Each row comes from the steps of one walk. Every step used is in the known rows, and no mark comes twice. Write the walk behind each row, first mark first.
Known rows
vozu > linum > gida: -.17  .08  .21  -.11  .23  .06  -.42  -.09  .18  -.11  -.19  .42  .03  .30  -.02  -.12  .36  -.12  -.09  .35  .48  .34  -.27
momas > gida: -.14  .00  .17  .08  .32  .16  -.06  .15  .15  .06  -.04  .06  -.07  -.03  -.08  -.22  .41  .04  .25  .28  .38  .14  .02
vupema > vozu > linum > gida > momas > tute > korobet: .03  -.21  .47  .02  .09  .58  -.05  .16  -.04  -.53  -.26  .64  .16  .04  .19  -.09  .39  .15  -.26  .12  -.24  .16  -.64
lano > gida: -.15  .08  .39  .09  .13  .08  -.24  -.02  .35  .14  .28  -.33  -.06  .37  .18  -.04  .32  -.27  .30  .03  -.18  .37  .19
kuper > gida > vupema: -.35  -.25  .37  -.31  .22  .02  -.02  -.08  -.10  -.06  -.02  .35  .11  .25  -.02  -.22  -.03  -.07  .04  -.11  -.28  .26  .10
nafa > lano > gida > momas: -.33  .00  .11  -.06  .24  .00  .10  .27  .26  -.13  .09  .06  .01  .39  .04  -.09  -.04  -.33  .27  -.30  -.13  .13  .22
lano > nafa > kuper > gida > linum: -.45  .16  .35  -.43  .40  -.03  -.17  -.21  .02  -.01  .07  .10  .20  -.03  .18  .09  .05  -.24  .15  -.05  -.28  .17  -.25
vupema > vozu > linum: -.06  -.15  .04  -.36  .56  .17  -.26  -.38  -.08  -.23  .15  .06  .29  .01  .34  -.30  .40  -.24  -.10  .38  .28  .35  -.33
gida > momas > tute: -.22  -.23  .47  .09  .37  .24  .16  .40  .03  -.32  .02  .53  .03  .01  .33  .17  .18  .07  .23  -.15  .15  -.07  -.34
vupema > vozu: .06  -.06  .30  -.32  .48  .04  -.04  -.28  -.04  -.04  .07  -.06  .02  .06  .51  -.36  .31  -.27  .00  .24  -.14  .14  -.17
vupema > gida > lano > nafa > kuper: -.26  .45  .45  -.32  .61  .35  .00  -.24  .04  .06  .33  -.44  .27  .03  .19  -.21  -.03  -.28  .20  -.20  -.08  .03  -.28
linum > gida: -.12  .17  .42  -.02  .16  -.05  -.25  .02  .26  .04  -.26  .35  -.18  .36  .10  -.13  .28  -.12  .06  .24  .19  .15  -.11
vozu > vupema > gida > kuper: -.05  -.10  .35  -.37  .10  .14  .07  -.05  .01  -.12  .20  -.15  .01  .36  .14  -.31  .17  -.10  .25  -.08  .20  .52  -.30
vozu > linum > gida > momas: -.21  -.04  .05  -.21  .30  .13  -.07  .27  .08  -.40  -.15  .70  .02  .23  .07  -.08  .00  -.09  .07  -.02  .26  .26  -.26
nafa > kuper: -.40  .44  .23  -.41  .67  -.03  -.09  -.09  .16  .10  .27  -.11  .10  -.11  .25  -.15  .08  -.27  .59  .05  .41  -.09  -.22
gida > vupema: -.37  -.11  .35  -.29  .39  .02  .02  .09  .02  -.13  .01  .29  .18  .19  .18  -.34  -.01  -.17  .14  .05  -.05  .07  .24
korobet > tute: -.12  .06  .50  -.05  .28  .02  -.05  .00  .15  -.18  -.20  .25  .15  .06  .22  -.10  .17  .18  .74  .33  .14  .35  -.13
vozu > linum: -.27  -.01  .04  -.16  .54  .12  -.34  -.19  .13  -.15  .20  .17  .33  .07  .23  -.13  .40  -.06  .18  .33  .54  .30  -.25
vupema > vozu > linum > gida > lano > nafa > kuper: -.29  .39  .25  -.42  .49  .34  -.23  -.34  -.16  -.10  .12  -.22  .22  -.10  .07  -.27  -.01  -.49  -.10  .10  -.05  .07  -.31
vozu > vupema > gida > momas > tute > korobet: -.03  -.18  .63  .05  .22  .58  .19  .16  .01  -.41  .14  .43  .15  .20  .26  -.03  .50  .31  .04  -.08  -.07  .34  -.85
lano > nafa: -.13  .38  .52  .13  .33  .17  -.24  -.23  .14  -.03  .14  -.17  .12  .09  .57  -.22  .22  -.15  .35  .28  -.30  .12  -.20
momas > gida > vupema > vozu > linum: -.15  -.37  -.01  -.42  .43  .28  -.14  -.17  -.25  -.34  -.02  .19  .28  -.05  -.04  -.44  .25  -.25  -.32  .35  .25  .38  -.12
momas > tute: -.19  -.12  .61  .18  .34  .16  -.07  .11  .11  -.06  .02  .25  .06  .05  .35  .14  .45  .05  .18  .12  .26  -.05  -.32
lano > gida > momas > tute: -.19  -.27  .51  .18  .14  .30  .09  .42  .11  -.25  .11  .28  -.04  .15  .23  .25  .19  -.06  .20  -.24  -.08  .11  -.18

Write each row's walk
-.23  -.18  .43  -.44  .52  .01  .07  -.12  .10  -.15  .32  .12  .20  .39  .24  -.04  .45  -.14  -.09  .01  .29  .55  -.48 => vozu > vupema > gida > linum
-.02  .12  .59  .05  .40  .46  -.02  -.26  .07  -.03  .23  -.32  .30  .32  .30  -.24  .15  -.08  -.14  -.11  -.44  .23  -.16 => vupema > gida > lano > nafa
-.02  -.24  .41  -.47  .22  .06  .00  -.12  -.18  -.19  -.28  .30  -.06  .24  .17  -.48  .04  -.41  -.36  .18  -.32  .17  .01 => linum > gida > vupema > vozu
-.34  -.09  .36  -.16  .23  -.04  -.19  .10  .34  -.02  .15  -.05  .13  .27  .19  .08  .26  -.34  .08  .03  -.23  .28  .27 => lano > gida > linum
-.26  -.05  .53  -.01  .28  .32  .09  .16  -.14  -.26  .05  .37  .02  -.10  .22  .25  .02  .00  .27  -.29  -.17  .03  -.61 => lano > nafa > kuper > gida > momas > tute
-.14  -.05  .10  -.07  -.02  .15  -.06  .31  .10  -.09  -.23  -.03  -.07  -.09  -.14  -.33  .04  -.07  .38  .14  .12  .09  .29 => momas > gida > kuper
-.13  -.07  .42  -.58  .33  .17  .02  -.42  -.36  -.13  .00  -.03  .08  -.01  .22  -.44  -.12  -.43  -.16  -.01  -.63  .22  -.21 => lano > nafa > kuper > gida > vupema > vozu
-.07  -.26  .34  -.49  .41  .08  .08  -.17  -.20  -.19  -.04  .12  .09  .10  .35  -.51  .06  -.37  -.20  .14  -.32  .12  .05 => gida > vupema > vozu
-.32  .22  .27  -.37  .43  -.03  -.15  -.31  .04  .20  .19  .02  .01  .01  .03  .01  .10  -.08  .43  -.12  .07  .19  -.35 => nafa > kuper > gida
-.22  .22  .45  .10  .39  .33  -.16  -.19  .00  -.05  .20  -.22  .26  .11  .31  -.21  .13  -.14  .02  .09  -.43  .05  .08 => gida > lano > nafa
-.04  -.34  .24  -.40  .32  .20  .12  -.04  -.23  -.19  -.14  .11  .00  .00  .05  -.54  .12  -.31  -.26  .20  -.19  .17  .10 => momas > gida > vupema > vozu
-.31  -.20  .26  -.12  .38  .16  -.06  -.19  -.03  .08  .17  .07  .18  .22  -.13  -.02  .15  .06  -.16  -.22  -.21  .18  .15 => kuper > gida > lano
-.18  -.32  .07  -.50  .52  .19  -.17  -.28  -.21  -.33  .07  .20  .36  .04  .21  -.42  .20  -.31  -.25  .30  .15  .34  -.16 => gida > vupema > vozu > linum
-.22  -.10  .13  -.58  .45  .28  -.24  -.49  -.36  -.29  .10  .02  .35  -.08  .11  -.36  .04  -.40  -.20  .18  -.14  .40  -.39 => lano > nafa > kuper > gida > vupema > vozu > linum
-.13  .09  .30  -.17  -.15  -.02  -.20  .19  .17  -.09  -.39  .21  -.16  .22  .04  -.26  -.06  -.19  .22  .10  -.04  .10  .18 => linum > gida > kuper
-.31  -.08  .44  -.25  .14  .01  -.07  .15  .06  -.13  -.29  .50  -.03  .37  -.05  -.32  -.03  -.24  -.09  .09  -.04  .13  .18 => linum > gida > vupema
-.39  .46  .27  -.19  .51  .35  -.08  -.08  -.03  .05  .22  -.37  .17  -.22  -.03  -.23  .01  -.29  .27  .03  .02  -.07  -.08 => momas > gida > lano > nafa > kuper
-.09  .09  .38  -.03  .25  .41  -.29  -.32  -.14  -.19  -.05  -.07  .20  .17  .15  -.28  .15  -.31  -.45  .24  -.41  .24  -.14 => vupema > vozu > linum > gida > lano > nafa
-.18  -.20  .15  -.24  .36  .26  -.21  -.17  -.09  -.16  -.10  .20  .18  .25  -.17  -.22  .23  -.23  -.59  .11  .10  .22  .04 => vupema > vozu > linum > gida > lano
-.30  .19  .20  -.33  .38  .16  .08  .01  -.08  -.20  .15  .24  .03  -.03  .20  -.01  -.23  -.11  .45  -.36  -.31  .17  -.40 => lano > nafa > kuper > gida > momas
-.19  -.21  .38  -.25  .57  .30  .14  -.20  -.06  -.02  .47  -.15  .22  .46  -.04  -.18  .37  -.03  -.26  -.19  .26  .49  -.24 => vozu > vupema > gida > lano
-.05  -.09  .12  -.36  -.09  .09  -.29  .00  -.01  -.26  -.38  .21  -.03  .13  -.01  -.35  .01  -.30  -.08  .23  .03  .26  -.01 => vupema > vozu > linum > gida > kuper
-.10  -.16  .56  .15  .09  .49  .05  .19  .04  -.33  -.10  .55  .14  .05  .21  .05  .33  .36  .09  -.11  -.43  .11  -.54 => kuper > gida > momas > tute > korobet
-.28  .38  .39  -.25  .34  .09  -.22  -.43  -.03  .15  .19  -.14  .04  -.01  .15  -.03  .05  -.14  .41  -.05  -.24  .22  -.44 => lano > nafa > kuper > gida
